Each row was made from one small tree. The marks that hang from a mark follow it in brackets, in alphabetical order. Every link used is in the known rows. Write each row's tree.
Known rows:
fabuf(miro): [-1.89 -1.50 -0.90  0.92  0.41  0.15  0.87  1.96 -3.20 -1.82  0.68 -0.64
 -1.02  1.11  4.25  2.22 -1.09  3.09 -2.71  0.68 -2.63]
fase(kebora miro(bimo) rubam(fabuf)): [-0.44 -8.95 -5.96 -1.48  0.29 -0.91  1.56 -0.68  1.67 -5.49 -0.72  0.35
 -1.69  1.17  3.06  3.38  1.47  5.67 -4.46  1.92 -2.30]
fabuf(rubam(miro(bimo))): [-0.61 -1.28 -1.96 -0.10  1.55 -0.15 -0.28 -2.90 -1.85 -1.07  2.31  1.40
  0.94  1.08  2.38  2.47 -1.57 -2.49 -3.61  0.75 -2.46]
kebora(rubam(bimo)): [-1.98 -4.30 -0.81  1.17 -2.27  0.33  1.77 -0.87  2.70 -0.23  0.79  0.91
 -0.59  0.60  3.00  3.12 -2.54  2.10 -1.72  0.68 -6.05]
fabuf(rubam): [-3.11 -3.10 -0.45  2.61 -0.34 -0.67  0.53 -0.42 -3.26 -1.61  2.45  0.99
  0.02  1.16  4.05  3.25 -2.66 -0.23 -2.40  1.07 -2.18]
fase(rubam(fabuf miro(bimo))): [-1.97 -2.96 -3.48 -3.62  1.96 -0.68  0.36 -1.48  1.96 -2.53  3.64  1.24
 -0.29  1.11  1.61  2.51 -0.42  4.72 -4.56  0.61 -2.50]
miro(bimo): [-1.29 -5.66 -2.92  1.59  0.41  0.54  1.24 -2.15 -0.16 -1.64  0.81  0.83
 -0.90  1.72  2.82  2.39 -0.37  1.90 -2.54  0.99 -2.51]
fase(kebora(fabuf) miro(bimo) rubam): [ 0.76 -7.99 -8.38  0.91  1.09 -0.14  1.97  0.06 -0.91 -4.77 -0.91 -1.62
 -1.65  1.31  2.99  4.82  0.53  4.30 -4.12  1.82 -1.31]
kebora(fabuf miro rubam): [-2.27 -0.88 -3.60  2.45  0.35  1.12  4.30  1.39 -1.41 -3.20 -0.64 -1.91
 -0.67 -0.08  2.15  4.40 -3.61  5.74 -1.96  0.06 -5.12]
fabuf(miro rubam(bimo)): [-0.41 -1.01  1.85 -0.75 -0.58  0.46 -0.35 -0.61 -3.67 -0.13  2.63  0.93
  0.87  0.50  2.57  1.69 -2.70 -3.88 -2.94  1.55 -2.08]
miro(rubam(fabuf)): [-4.48 -3.67 -2.39 -0.83  0.04 -2.62  1.01  2.99 -1.84 -1.53  2.86  0.90
  0.60  1.02  2.76  3.02 -1.39  3.08 -2.62  0.72 -3.49]
kebora(fabuf rubam(bimo)): [-1.92 -2.51 -2.52  0.68 -1.63  0.09  2.68  1.01  1.07  0.14  2.61 -0.80
 -0.40  0.41  1.64  3.90 -2.06  2.57 -1.87  0.55 -5.74]
miro(rubam): [-3.35 -4.28 -2.86  2.29 -0.02 -1.62  0.56  1.72 -2.41 -0.87  0.94  0.40
  0.66  1.24  3.77  3.62 -2.61  1.09 -2.04  0.94 -2.39]
rubam(bimo): [-1.45 -4.72  0.57  0.39 -2.20 -0.64  0.66 -1.82 -0.58 -1.80  2.62  0.10
 -0.64  1.07  2.96  2.51 -1.30  1.34 -1.77  0.94 -3.83]
kebora(miro): [-2.14 -3.05 -0.69  1.82 -0.14  0.47  2.21 -1.53 -2.72 -5.43 -0.81 -1.02
 -0.82  0.42  3.35  2.99 -2.86  4.28 -1.92  0.68 -3.14]
miro(bimo rubam(fabuf)): [-2.81 -5.10 -3.82 -1.36  1.21 -1.35  0.99  0.51 -0.11 -0.45  2.76  1.94
  0.72  1.20  1.45  2.20 -0.47  0.80 -3.22  1.17 -2.28]
fase(miro(rubam)): [-2.02 -5.63 -2.38  2.32 -0.47 -1.73  0.03  1.52 -3.95 -3.55 -1.02 -0.32
  0.57  0.39  3.09  4.47 -1.28  4.06 -1.73  1.32 -4.23]
kebora(fabuf rubam): [-3.21 -1.90 -4.25  2.62 -0.23 -0.26  3.23  2.75 -0.39 -0.45  1.16 -1.26
 -0.86  0.90  3.10  4.56 -2.01  5.47 -1.89  0.15 -5.26]
fase(rubam(bimo fabuf)): [-2.84 -5.66 -0.32 -2.81 -1.19 -1.10  0.62 -0.64  1.89 -2.16  4.49  1.13
 -0.59  0.87  1.74  2.49 -1.53  4.25 -3.31  1.25 -3.21]
fabuf(miro(bimo rubam)): [-0.60 -2.89 -3.91  0.40  2.28  0.58  0.33  1.63 -2.47  0.95 -0.20  1.28
  1.09  1.17  1.91  1.87 -1.84 -1.78 -3.37  1.54 -0.89]
fabuf(rubam(bimo miro)): [-0.91 -0.36  1.50 -1.57 -0.97 -1.04 -0.98 -2.46 -2.47 -1.34  4.12  0.90
  1.26  0.35  2.87  2.48 -2.34 -3.00 -2.76  0.77 -3.67]
rubam(bimo fabuf miro): [-2.03 -0.78  0.88 -4.98 -1.43 -2.20  0.21 -1.57 -0.47 -2.96  5.03 -0.09
  0.08  0.34  2.15  1.59  0.46  2.39 -2.90  0.02 -5.13]
kebora(fabuf rubam(miro(bimo))): [-0.94 -0.30 -5.77 -0.19  1.47  0.42  2.40  0.12  0.36 -0.03  1.65 -0.54
 -0.16  0.78  1.41  3.94 -0.98  3.14 -3.09  0.04 -5.17]
kebora(fabuf(miro(rubam))): [-2.21  0.08 -3.77  0.54  1.76 -1.11  1.27  5.66 -6.08  0.08  2.25 -1.68
  0.89  0.76  2.44  3.31 -2.15  0.74 -2.86  0.92 -1.26]
miro(bimo rubam): [-1.76 -6.14 -4.25  1.79  1.08 -0.43  0.65 -0.46 -0.80  0.12  0.57  1.66
  0.69  1.49  2.11  2.96 -1.81 -1.04 -2.66  1.55 -1.61]

Which tree is each row?
[-0.90 -2.10 -0.30 -0.82 -0.37 -0.64 -0.13  1.91 -2.59  0.45  1.78  0.68
  1.26  0.60  2.28  1.94 -2.50 -2.40 -2.59  1.53 -2.02] | fabuf(miro(rubam(bimo)))
[ 0.36 -5.58 -8.04  0.53  1.94  1.11  3.67 -0.80 -0.25 -4.84 -0.93 -1.57
 -1.38  1.01  2.53  4.08 -2.45  1.98 -4.32  1.62  0.69] | fase(kebora(fabuf miro(bimo)) rubam)
[-0.58 -0.59 -5.08  0.47  2.00  2.06  2.88  2.50 -0.42  1.34  0.45 -0.67
 -0.56  0.90  1.42  2.77 -1.11  2.10 -3.34  0.70 -3.86] | kebora(fabuf(miro(bimo)) rubam)
[-1.50 -1.25  1.55 -3.89 -1.04 -0.39  0.58  0.97 -1.25 -1.64  3.43  0.14
 -0.34  0.66  1.92  0.73  0.13  2.09 -3.04  0.84 -4.02] | rubam(bimo fabuf(miro))
[-0.80 -3.05 -5.63  0.89  2.33  0.51  2.49  0.05 -3.61 -2.43  0.60 -0.75
  1.16  0.40  0.10  3.61 -3.16  0.28 -2.67  1.16 -1.58] | kebora(fabuf miro(bimo rubam))
[-1.37 -2.26 -1.87 -3.09  1.43  0.34  1.32  0.55 -0.88 -1.33  1.87  0.84
 -0.56  1.27  1.60  0.72  0.93  2.75 -3.82  0.88 -2.70] | rubam(fabuf(miro(bimo)))
[-1.75 -2.46 -6.19  1.87 -0.10  0.61  5.16  2.04 -0.34 -4.32 -2.73 -2.16
 -1.64  0.19  4.26  4.48 -2.82  4.24 -2.73  0.43 -3.47] | fase(kebora(fabuf miro rubam))
[-1.04 -0.70 -0.66 -0.90 -1.69 -0.30  0.95 -1.29  2.15 -0.76  1.30  0.57
  0.13  0.13  2.87  2.99 -2.10  1.98 -2.36  0.10 -6.66] | kebora(rubam(bimo miro))
[-0.40 -1.52 -1.65  0.52  2.12  1.41  0.02 -0.73 -2.97  0.14  0.98  1.71
  0.59  1.30  2.51  1.43 -1.82 -3.03 -3.77  1.63 -1.02] | fabuf(miro(bimo) rubam)
[-2.00 -3.96 -3.28 -1.45  1.62 -0.20  2.02 -0.85 -1.10 -3.46  0.44  1.45
  1.14  0.19  0.38  1.94 -2.31  1.27 -3.03  1.12 -2.37] | kebora(miro(bimo rubam(fabuf)))
[ 0.35 -3.83 -7.77 -0.48  2.70  0.85  2.19  2.32 -0.72 -1.21  0.44 -1.24
 -1.42  1.86  3.22  3.28 -0.64  0.68 -5.13  1.66  1.19] | fase(kebora(fabuf(miro(bimo))) rubam)
[-3.93 -4.58 -4.35 -0.52 -1.42 -1.29  3.75  2.38  2.96 -2.62 -0.51  0.74
 -1.87  1.18  5.62  3.26 -0.29  4.95 -3.16  0.55 -4.35] | fase(kebora(rubam(fabuf)))
[-2.13 -0.38 -1.70  1.38  1.09  0.41  2.36 -0.23 -5.90 -4.16  1.93 -1.65
  0.58  0.03  1.94  3.64 -3.88  0.74 -2.46  0.81 -2.32] | kebora(fabuf(rubam) miro)
[-1.50 -1.62 -2.37 -3.43  1.19 -1.06  0.54 -1.54 -0.22 -2.54  3.39  0.52
 -0.20  1.09  1.81  1.72  1.12  3.37 -3.61  0.05 -4.08] | rubam(fabuf miro(bimo))
[ 0.12 -7.45 -3.58  0.24 -2.34 -2.04  0.38  0.15 -2.01 -4.22 -1.44 -0.13
  0.16  0.49  4.13  3.86 -0.51 -0.54 -2.31  1.98 -3.02] | fase(kebora miro(rubam(bimo)))
[-3.50 -6.14 -4.33 -1.09 -0.17 -2.16  2.21  1.64  1.72 -3.96  1.42  0.31
 -1.91  1.59  5.49  3.26 -0.69  5.26 -4.21  1.05 -1.01] | fase(kebora rubam(fabuf))
[-3.31 -4.76 -1.99 -0.41 -0.52 -2.78  0.48  2.20 -3.45 -4.22  0.80  0.04
  0.62  0.22  2.30  3.43 -0.15  5.47 -2.28  1.11 -4.99] | fase(miro(rubam(fabuf)))
[-0.25 -3.34 -6.49  0.13  0.31  0.30  2.47 -0.96  3.41 -1.60 -2.19  0.83
 -1.15  1.22  4.71  3.40 -0.53  0.69 -3.72  0.54 -3.59] | fase(kebora(rubam(miro(bimo))))
[-2.26  0.91 -3.78  0.96  0.97  0.86  2.85  4.59 -1.96  0.44  0.50 -1.61
 -0.89  0.60  2.92  3.54 -2.09  4.50 -2.77  0.24 -4.57] | kebora(fabuf(miro) rubam)
[-1.65 -5.61 -4.48  1.49  0.27 -0.11  2.72 -0.44  0.29 -6.39 -2.15 -0.64
 -1.82  0.94  5.30  3.74 -3.66  3.92 -3.67  1.35 -0.27] | fase(kebora(miro) rubam)
[-3.27 -1.91 -1.29 -2.34  1.31 -0.64  0.78  2.96 -0.89 -2.05  2.42  0.33
 -0.99  0.92  3.27  1.99 -1.49  5.84 -4.31  0.84 -2.10] | fase(rubam(fabuf(miro)))
[ 0.09 -4.79 -4.64 -0.62 -0.40  0.12  3.11 -0.49 -0.45 -5.09  0.69 -2.08
 -1.12  0.53  2.74  4.01 -3.23  1.86 -3.58  1.49 -0.78] | fase(kebora(fabuf miro) rubam(bimo))
[-2.20 -5.27 -6.59  1.63  0.50 -1.54  2.60  2.69 -0.78 -3.14  1.46 -1.89
 -1.94  1.75  5.03  4.93 -1.60  3.45 -3.73  1.11 -0.02] | fase(kebora(fabuf) rubam)
[-0.78 -0.63 -2.28 -1.38  0.37 -0.77  0.68  3.59 -4.38  1.00  3.36 -1.17
  1.43  0.44  1.14  2.64 -1.95 -1.80 -2.65  1.25 -1.94] | kebora(fabuf(miro(rubam(bimo))))
[-1.81 -4.08 -4.35  2.64 -0.96  0.74  4.28  0.11  1.54 -4.83 -4.23 -0.55
 -1.62  0.27  5.63  3.78 -3.30  3.44 -2.58  0.85 -3.58] | fase(kebora(miro rubam))
[-0.67 -5.12 -5.49  1.49 -0.91 -1.57  2.40  1.99 -4.24 -6.04 -0.61 -3.30
 -1.71  0.96  4.77  4.96  1.29  5.26 -2.34  1.02 -3.54] | fase(kebora(fabuf) miro)
[-3.27 -4.18 -0.43 -2.42 -1.43 -2.48  0.59  0.77 -0.50 -0.72  4.17  1.40
  1.26  0.60  1.70  2.15 -1.48  0.36 -2.39  1.09 -3.82] | miro(rubam(bimo fabuf))
[-3.43 -1.75 -1.93 -2.96  0.83 -2.01  0.34  0.68 -0.05 -3.31  3.66  0.15
 -0.41  0.77  3.24  3.03 -1.11  6.42 -4.02  0.09 -3.38] | fase(rubam(fabuf miro))
[-0.58  0.73  0.17 -1.38  0.26  0.26  0.47  1.16 -5.34  0.17  4.49 -0.80
  0.91  0.33  1.40  2.32 -2.33 -3.23 -3.12  1.20 -2.09] | kebora(fabuf(miro rubam(bimo)))
[-0.12 -1.21 -4.03 -0.30  2.19  1.32  1.78  1.55 -3.56 -0.26  2.03 -1.54
 -0.59  1.34  1.14  2.35  0.12  1.38 -3.47  0.85 -1.74] | kebora(fabuf(miro(bimo)))
[-2.29  1.89 -2.21 -0.09  1.14 -1.80  0.51  0.93 -5.41 -2.06  4.63 -1.36
  1.03  0.73  2.69  3.89 -1.95 -0.02 -3.10  0.00 -3.06] | kebora(fabuf(rubam(miro)))
